Each row was made from one path, in order. Every step used is in the known rows, and no mark comes twice. Write each row's path.
Known rows
nibi bebunap pudi popas nipofal: [  8.1   9.3 -14.9  -1.0  -9.7   6.7  37.9 -13.9 -12.2 -17.8   5.2  15.2
  -4.5 -20.7 -19.2 -24.4  -3.3  49.6 -13.8   7.5 -11.5  31.3   3.3   8.6
  20.3]
popas nipofal: [ -5.0   7.8  -2.9  -4.6 -10.6  -7.2 -19.8  -2.0   2.2   5.4   0.2   6.0
  -1.6  11.8   9.8  -1.9  -4.0 -19.2  -3.3  -0.8 -15.5 -12.8   0.8 -10.5
   5.2]
pudi bebunap nibi kiditi tupe zasada: [  2.4 -26.0  -8.6  15.4   7.7  22.3 -28.8  31.3   5.2  21.6  13.3   0.7
  17.1 -22.9  13.3  16.7  -2.9  -7.7   4.3 -11.5  16.7  23.5  19.3  -5.3
  13.7]
tupe vimav: [ -9.4  -7.1   6.6  37.8 -21.1 -13.9  -1.3  -8.6  64.3  -4.5 -19.4 -14.1
   4.9   5.3   1.1 -14.4  15.8  -7.1   0.3 -23.5  -4.7 -31.1   1.4   2.1
   6.8]
pudi popas nipofal bebunap: [  4.9  17.4  -7.1 -32.2 -21.0 -11.8 -22.4 -14.0 -57.0 -14.3  -2.2  24.0
 -21.5  22.0   7.5 -24.6  -0.3  -6.5  -7.5  -1.9 -10.3   4.7  -1.4  -1.4
   6.1]
tupe pudi bebunap nibi: [ -8.4   8.9  11.7 -14.3   3.6  34.7 -15.3   7.2 -28.5  19.1  -5.6 -10.0
 -12.7  -3.0  -0.2  13.7 -11.4 -24.9   0.2 -16.3  17.6 -13.3  27.0   4.6
 -12.0]
pudi popas nipofal tupe: [  0.3  16.8  -5.5 -23.7 -11.2 -22.2  19.2 -10.4 -28.7 -21.9   2.5  21.5
 -17.0  39.4   3.3 -32.3  -0.5  -7.6  -6.2   9.8 -14.7  -5.3 -10.0  -9.2
   3.5]
pudi bebunap: [-10.6   3.0  -8.5   4.2  -5.4  16.8 -21.8 -11.1   1.4  -0.7   1.0  -2.6
   3.7  -4.2  18.4   4.5 -10.5 -38.3  -0.8   2.9  -2.1  -2.9   6.7   3.4
   7.2]
zasada tupe: [ -9.6  -3.3   6.3   6.6   7.3 -36.0 -11.5   2.5  53.9   1.6  -5.2 -21.8
  25.7  -1.4   5.7  16.1  -0.2 -22.1   3.4 -54.7   5.0 -26.7  22.7  -1.5
   1.8]
nedoku nibi: [-30.6  -7.8  -0.7  12.5   7.9  -6.2  22.4 -11.7  39.1  21.4   5.7 -15.3
  27.6 -11.1 -17.2  26.0  -8.3  -4.8  11.8  17.5  -0.9 -17.5  -0.6   3.6
  -8.6]
kiditi tupe: [ 19.2 -20.5   0.9  27.5  13.0 -13.1  -5.7  -0.7  60.1   7.1   1.0  -6.2
  15.2  -5.2  39.1  17.4   1.2   4.6   4.5  25.1 -20.5 -18.3 -41.3  -3.7
  22.8]
nedoku nibi bebunap pudi popas: [-14.1  -3.5 -11.4   6.6   2.0   4.5  59.3 -19.1   9.4   3.8   9.3  -0.9
  18.5 -29.3 -42.5   3.6  -8.2  47.9   3.4  21.7  -2.3  21.1   1.7  14.6
  -0.7]
tupe kiditi: [ -7.7  12.2   0.6  64.8  -2.0 -13.2  -2.7 -29.4  69.2  -4.8   8.0 -26.7
  21.1   5.7  28.7  27.8  21.6 -16.5  -0.4  -1.8   8.0 -20.9  -2.3  -2.3
  24.2]
bebunap nibi nedoku: [-40.4 -15.4  -8.8  33.2   3.5   0.4  21.2  29.5  30.3  33.9   1.0  -9.7
  17.4  15.7 -39.1  -1.8   5.6 -30.8 -11.5  -0.5  20.6  -9.6  28.0  -4.9
  19.6]
vimav tupe pudi bebunap: [  6.8   6.0  -3.5  -6.2  16.7  19.2 -39.2   2.0   3.9  -5.1   3.8 -11.2
 -15.1   7.3   6.8  19.2  -8.2 -23.0   7.4  19.6  -1.3  17.1   9.4   4.0
 -12.0]
nedoku nibi bebunap pudi popas nipofal: [ -6.2   0.6 -13.5  -5.3  -7.2   5.1  47.4 -16.3 -14.7   4.6   8.9   8.8
   9.6 -19.4 -45.7  -1.7  -8.4  45.5   3.7  18.8  -9.1  24.5   2.4   9.4
  -5.7]
popas nipofal bebunap pudi: [  3.8  14.8  -7.1 -25.1 -18.4   9.2 -41.7 -16.1 -48.3 -15.5  -7.5  19.0
 -18.3   5.8  12.6 -19.4   1.8 -30.2  -2.0 -10.3  -8.0  15.6  -7.5   8.2
 -12.3]
bebunap pudi: [-10.8   4.8  -4.6   4.2   9.8  -6.4   8.3 -21.7  18.8 -24.8  -3.8  -6.7
   8.5 -24.0  17.8 -13.4   3.5   2.5  -6.3   5.6 -11.1   7.3 -19.3  11.8
   5.8]
nedoku nibi bebunap pudi popas nipofal tupe: [ -7.8   2.9 -12.7  -5.7  -5.4   6.5  64.9 -16.4 -12.1  -2.7  10.3  12.1
   5.9  -2.6 -48.5 -10.2  -7.8  30.5   6.7  22.0  -4.7  23.5  -1.1  11.2
 -14.9]
vimav tupe: [ -9.1  -6.6 -13.4  23.8  16.6  -9.3 -19.8   2.3  60.5  -6.4   9.8 -12.1
   8.3   4.5  10.1  14.3   1.5 -15.2   4.1  27.4  -6.3  19.6  -1.2  -1.6
  14.4]
nipofal popas: [-15.4   6.6  -3.2  -6.5  -1.1 -17.7  13.7 -19.2  12.7 -12.6  -0.1   1.4
   1.9   7.3  15.0 -15.6  -0.1  22.2  -5.6   7.2 -19.6 -11.5  -7.7  -3.7
  -4.4]
nedoku nibi kiditi tupe: [ -4.1 -29.0   8.7  17.8  17.2 -13.3  13.1   9.4  41.6  27.5   4.6 -18.1
  35.7 -38.9  -9.8  42.5  -3.7  35.0  14.2  30.0  -2.3 -12.7 -25.5  -6.5
  -9.1]
popas nipofal tupe kiditi: [ -0.6  19.1  -1.7  24.3 -13.7  -8.3   3.4 -16.6  19.1 -11.3   5.7   2.4
  -4.5  47.6  13.8  -2.1  13.4 -43.6   3.8   0.0  -1.4 -15.3  -6.6  -9.9
  -3.8]
pudi popas: [ -9.7   7.9  -3.7  -4.1   0.4 -24.6  16.1 -14.4   5.7 -14.0   2.8   1.8
   2.4   2.7  11.9 -13.6  -0.9  14.5 -10.2  10.0 -10.4  -9.6  -5.6  -2.7
  23.1]
nibi bebunap pudi popas nipofal tupe: [  6.0  11.4 -14.0  -1.4  -7.9   8.4  55.2 -14.7  -9.9 -25.2   6.5  18.8
  -7.3  -4.0 -21.7 -32.6  -2.1  34.8 -10.9  10.9  -6.9  30.8  -1.0   9.7
  11.5]
pudi bebunap nibi kiditi: [-19.4 -11.7  -2.1   8.7  -4.4  23.1 -18.1  21.3 -10.5  20.0   0.5  -6.2
  11.6 -25.8  -3.1  11.8  -5.3 -18.1  -3.6 -11.2  23.5  11.9  26.4  -4.5
  10.5]
vimav tupe pudi bebunap nibi: [  0.9   0.9  -4.3  -2.9  14.6  24.4 -35.1  14.1  -1.2   5.9   4.2 -10.0
 -14.9   8.8  -3.3  18.7  -5.5 -23.7   7.1  10.7  10.5  24.4  21.7   2.7
  -6.9]
nedoku nibi kiditi: [-29.9 -16.0   8.6  12.3  13.0  -8.9  19.3   5.4  34.4  24.9   4.8 -22.1
  36.3 -41.0 -24.1  36.3  -6.5  22.7   8.3  16.6   9.2 -13.2  -0.1  -4.8
 -13.8]
popas nipofal tupe: [ -8.8  11.2  -1.9  -5.4  -8.5  -4.0   6.9  -2.6   5.4  -6.4   1.5  11.4
  -7.7  38.8   6.0 -14.7  -2.0 -42.4   1.3   4.0  -8.4 -13.8  -6.0  -8.3
  -9.3]
popas nipofal bebunap nibi kiditi: [ -8.9  -0.7   1.0 -12.6 -19.4  13.4 -41.8  18.6 -39.1  19.0  -4.2  12.5
  -7.6  -0.9  -5.3   0.8   1.8 -24.7  -2.9 -21.8  18.1  10.2  20.2  -5.9
  -2.9]

Write each row's path
[ 21.1 -26.6  -9.3  31.0  26.0 -10.2 -15.7   9.6  75.8   7.4  21.1  -0.4
  25.0  -1.9  46.8  17.5   1.4   5.9  10.1   8.2 -17.2  -1.7 -20.5  -2.4
  22.1] | kiditi tupe zasada
[ 12.5  18.1 -14.2  22.4 -12.5   5.4  52.2 -25.4   0.5 -29.7  10.0  11.5
  -5.3   3.2 -15.4 -22.8  10.2  33.4  -9.0   6.8  -1.0  29.9  -2.1   8.8
  15.4] | nibi bebunap pudi popas nipofal tupe kiditi
[  0.1 -25.0  18.9  17.0  17.2   4.2   1.0  38.8  24.7  33.8  -1.9 -16.3
  14.6 -32.8   1.6  28.6   3.9  28.5  -1.0  -4.2  21.3  -8.5   1.5 -10.6
  11.0] | bebunap nibi kiditi tupe pudi
[ -5.7 -31.8   8.7  30.4  12.4  -3.4   2.9  37.6  41.0  32.0   1.5 -12.6
  24.8 -33.2   4.4  24.0   6.7  23.3  -1.6   0.1  18.5   0.0  -1.7 -12.9
  24.4] | bebunap nibi kiditi tupe
[ 10.9  13.1  16.3 -44.2  -5.7 -18.7 -30.0  11.8 -48.5   4.6 -13.1  -1.0
 -15.0  19.6 -14.1   0.8  -0.7 -12.8   3.1 -75.6  18.5 -15.6  40.3   0.9
 -21.8] | zasada tupe pudi popas nipofal bebunap nibi
[  7.3  14.8 -15.3 -27.2   3.5 -16.6  14.7 -17.4 -33.2 -46.0  10.5  24.4
 -11.3  15.5  11.7 -46.3   5.7   8.1  -4.2  -1.2 -18.1  29.6 -12.7   5.6
  -4.2] | bebunap pudi popas nipofal tupe zasada
[-25.7 -11.0  -6.2  27.4   3.2  13.0  49.2  -6.6  50.6  31.3  11.9 -12.2
  30.5 -24.4 -40.6  28.8 -13.3  22.8   8.1  18.2   6.1  -1.8  15.3   7.4
   1.8] | nedoku nibi bebunap
[ 12.0  26.1  14.0 -47.1  -6.2   5.3 -21.1 -10.6 -68.3  -6.6  -8.7   9.7
 -32.6  16.3   3.6  -8.8  -6.4   2.5  -5.0  -9.3  -3.0 -17.0   5.6   2.0
 -18.1] | tupe pudi popas nipofal bebunap
[ -6.8  12.4   0.4 -19.7 -10.2  22.7   2.1  18.2 -49.9  11.7  -3.4  13.8
 -25.4  55.2 -30.0 -18.1  -4.8 -58.1  -0.7  -2.8   8.0 -11.3  18.1  -6.5
 -29.0] | popas nipofal tupe pudi bebunap nibi nedoku
[  1.2 -22.1  -2.0  13.5  -0.7  19.5 -22.4  25.0  -5.1  21.9   0.3  -2.8
  10.7 -24.4   8.4  16.8  -2.8  -9.0   1.0  -0.3  14.7  12.5   5.6  -6.0
  14.3] | pudi bebunap nibi kiditi tupe
[ -2.1  11.4  -7.8 -14.2   5.2 -20.0  19.4 -26.9 -15.4 -39.0  -2.5   5.2
  -2.6 -15.6  13.9 -30.9   5.3  25.3 -11.2   9.6 -17.0  15.7 -23.2  10.0
  11.5] | bebunap pudi popas
[ -6.9 -11.7 -23.3  26.9  29.5  -6.2 -30.2  12.7  76.4  -6.6  29.3  -6.1
  18.1   7.4  17.3  14.5   1.1 -14.4   9.0  10.6  -3.5  36.7  20.4  -0.4
  14.1] | vimav tupe zasada
[  7.7  16.5  -9.7 -29.0  -6.0 -20.0   4.3 -23.5 -45.3 -38.0  -3.7  16.9
 -14.1  -3.1   9.4 -37.7   4.6  21.9 -10.9   6.3 -25.3  19.9 -22.0   3.6
   5.4] | bebunap pudi popas nipofal
[ 23.9 -16.5   4.6   6.7  11.2  18.9 -14.9  19.7  -6.8  25.2  -5.1  -3.3
  -7.6  12.5   2.6  15.5  -2.9 -12.5   3.3  16.4  -2.7 -16.8 -15.7  -0.6
  -2.8] | kiditi tupe pudi bebunap nibi nedoku
[-19.8  -5.7  -9.7   9.4  -8.0  25.1 -15.3   7.8  -7.0  17.7   1.4  -1.1
   3.9  -2.3   3.1   3.5  -6.7 -40.9  -0.7 -10.7  15.5   9.1  25.9   1.4
  14.7] | pudi bebunap nibi
[ -0.2  18.9  16.9 -25.0  10.7  -5.6   9.7 -11.1 -18.3  -5.9  -4.9  -8.0
 -14.1   1.2   7.0   0.1  -6.7  19.4  -6.7   0.4  -3.0 -28.0   2.3   1.1
  -4.5] | tupe pudi popas
[  1.8 -32.6  12.0  27.6   2.9 -16.3  10.8   9.4  49.9  22.9  -5.7 -18.4
  30.1 -32.2 -17.3  30.3   6.5  38.5  16.3  15.5  -3.0 -18.5 -24.8  -4.8
 -14.0] | nedoku nibi kiditi tupe vimav
[ 28.1 -25.6   6.2  42.6  -8.9 -19.3  -9.4  -1.6  73.0   0.9 -15.5  -7.3
   5.8   5.0  26.9  -1.0  16.0  10.5   8.0   3.0 -22.2 -28.0 -39.4  -1.1
  15.4] | kiditi tupe vimav
[  6.9 -25.7   1.4  23.3 -14.6  16.2 -25.1  24.5   3.0  17.7 -10.6  -3.6
   4.7 -18.2   0.8   4.9   6.8  -4.9   3.0 -14.8  13.9   6.8   7.2  -4.6
   9.4] | pudi bebunap nibi kiditi tupe vimav
[ 28.9 -13.6  10.0   1.0  11.1  20.4 -20.5  11.2  -1.2  20.3  -4.4  -3.9
  -8.0  -1.1  25.9  21.8  -5.5  -4.3   8.7   8.5  -3.9 -13.5 -19.0   0.4
   1.0] | kiditi tupe pudi bebunap nibi
[ -2.4  13.9  -7.8 -21.9  -7.8   1.4 -15.5 -29.3 -41.8 -33.8  -7.6  12.9
 -13.1  -8.5  17.1 -27.4   6.0  -9.8  -6.6  -3.5   2.1  22.1 -14.4  21.9
  -1.4] | nipofal bebunap pudi popas
[ 17.3  15.1  -3.2 -30.6   5.5   2.5 -42.6  -1.0 -36.7 -14.7   0.9   7.2
 -33.0  24.6   0.4   0.2  -1.4  -4.9   3.0  15.1  -4.6  23.0   5.4   2.2
 -14.4] | vimav tupe pudi popas nipofal bebunap
[ 24.8 -16.2  20.1   1.8  17.8   7.0 -22.7  19.4   6.8  11.3  -4.5 -15.1
   8.4 -40.7  23.2  32.6  -4.6  29.9   1.4  14.1  -0.6 -16.0 -23.8  -8.7
  -6.7] | nibi kiditi tupe pudi bebunap
[ 11.4  15.1  -5.6 -19.9 -19.0 -21.7  18.8 -24.8 -34.7 -49.4 -13.1  19.7
 -23.6  20.3  -1.2 -57.3  15.3  11.2  -6.0  -4.6 -20.8  12.5 -25.0   6.6
  -8.4] | bebunap pudi popas nipofal tupe vimav
[-19.9  -7.3  -9.4  18.0   5.2  13.8  52.4 -15.9  31.4  13.0   8.8  -8.3
  25.7 -34.8 -40.1  14.8  -9.1  33.2   6.6  18.5   1.2  15.6   4.0  15.4
  -4.3] | nedoku nibi bebunap pudi
[ 12.4  25.4  -8.5  -5.7  -9.0 -21.7  18.1 -35.1 -32.3 -49.6   0.4  13.1
 -15.1  20.6  13.1 -36.0  18.2   6.5  -6.3   6.2 -14.4  17.9 -26.7   3.7
   0.4] | bebunap pudi popas nipofal tupe kiditi
[ 11.8   7.9 -11.0   8.5 -22.0   5.2  52.8 -15.4  -1.8 -29.5  -4.5  18.1
 -13.4   2.7 -29.5 -44.6   7.4  37.9  -9.0  -3.8  -8.3  24.7   0.0  11.7
   6.7] | nibi bebunap pudi popas nipofal tupe vimav
[ 35.6  -7.8  20.3 -21.6   6.2  -4.3 -31.3  17.1 -34.7   3.9  -7.0   2.8
  -9.4 -24.1  17.2  15.9   1.4  40.8  -1.1   9.1  -2.8  -8.9 -27.1  -9.4
 -10.3] | nibi kiditi tupe pudi popas nipofal bebunap
[ 16.5  18.0  16.7 -47.8  -3.9 -23.8 -33.8  -0.2 -43.0  -7.3 -14.0  -2.3
 -14.9  18.4  -3.7   1.8  -3.0 -11.8   3.1 -66.6   6.5 -23.1  28.6   2.0
 -26.9] | zasada tupe pudi popas nipofal bebunap
[ 13.8 -16.7  15.3  -6.4   5.8  -4.0  -4.4  38.2 -21.1  25.6  -2.3   0.9
  -2.1 -17.1  -4.6  12.6   4.1  40.8  -3.7  -4.0  11.1   0.6   0.1 -17.1
   9.6] | bebunap nibi kiditi tupe pudi popas nipofal
[ 12.5 -26.7  12.3  25.3  18.2 -15.8  -7.6  19.3  51.8  10.6   0.1 -15.7
  26.9 -42.2  25.3  28.6   3.0  36.0  -1.3  20.5  -4.8 -13.8 -32.2 -13.0
  14.6] | nibi kiditi tupe
[ 17.5  -4.5  11.2 -20.6 -11.0  18.8 -47.8  23.8 -49.5  23.1  -7.7  12.1
 -18.0   0.8   3.7  10.0   1.2  -9.6   2.6 -15.6  12.3   2.2   3.0  -5.5
 -13.4] | popas nipofal bebunap nibi kiditi tupe pudi
[  6.7  23.3  -5.2   0.1 -15.5 -25.8  15.9 -21.4 -18.2 -26.3   6.1  14.3
 -14.4  46.7   9.4 -22.1  11.7  -9.0  -4.3   6.6  -8.9  -6.0 -10.3  -9.9
   7.7] | pudi popas nipofal tupe kiditi
[ -8.4  19.5  14.7 -17.2  12.8  -2.1  42.1 -11.1  -0.4 -18.5  -1.4  -1.9
 -15.2  32.3   4.7 -14.2  -3.9 -16.3  -0.5   7.5   5.9 -28.1  -6.8   3.4
 -18.6] | nipofal tupe pudi popas
[-26.4  -9.4 -16.2  16.0  -7.6  23.3  -7.7  19.0 -13.7  23.9   0.5  -0.3
   5.0  14.7 -26.4  -4.0  -3.6 -52.0  -6.9  -1.1  16.6   4.8  30.2   0.0
  10.2] | pudi bebunap nibi nedoku
[  5.8  21.2  13.3 -44.1  -7.8  10.4 -16.4   2.0 -73.6   5.1  -7.7  11.1
 -32.8  17.6  -6.4  -9.0  -3.9   1.0  -5.0 -17.8   8.6  -8.7  17.6   0.6
 -13.7] | tupe pudi popas nipofal bebunap nibi
[-14.7   5.6  17.0  -8.6  10.7  27.8  19.9  14.4 -11.9   3.2  -2.5  -8.0
  -8.5  10.2  -6.0   3.4  -5.4 -34.1   2.9  -6.4  28.8 -14.2  14.1   1.2
 -27.0] | nipofal tupe pudi bebunap nibi kiditi
[  0.4   3.7  15.8 -19.5   5.8  -2.2 -26.2  14.3  -7.7  13.9 -10.9 -19.5
   2.3   2.4  -7.4  19.7  -7.2 -30.7   7.3 -71.1  21.8 -21.6  45.4   3.0
 -20.2] | zasada tupe pudi bebunap nibi
[  3.9  20.8   6.1 -28.8  -8.3  18.6  -8.5  -3.0 -39.4  -5.4  -3.6  12.2
 -25.5  40.7   3.2 -11.1  -9.6 -47.7   4.1  -2.0  -4.5 -16.4   3.2  -4.0
 -30.2] | popas nipofal tupe pudi bebunap
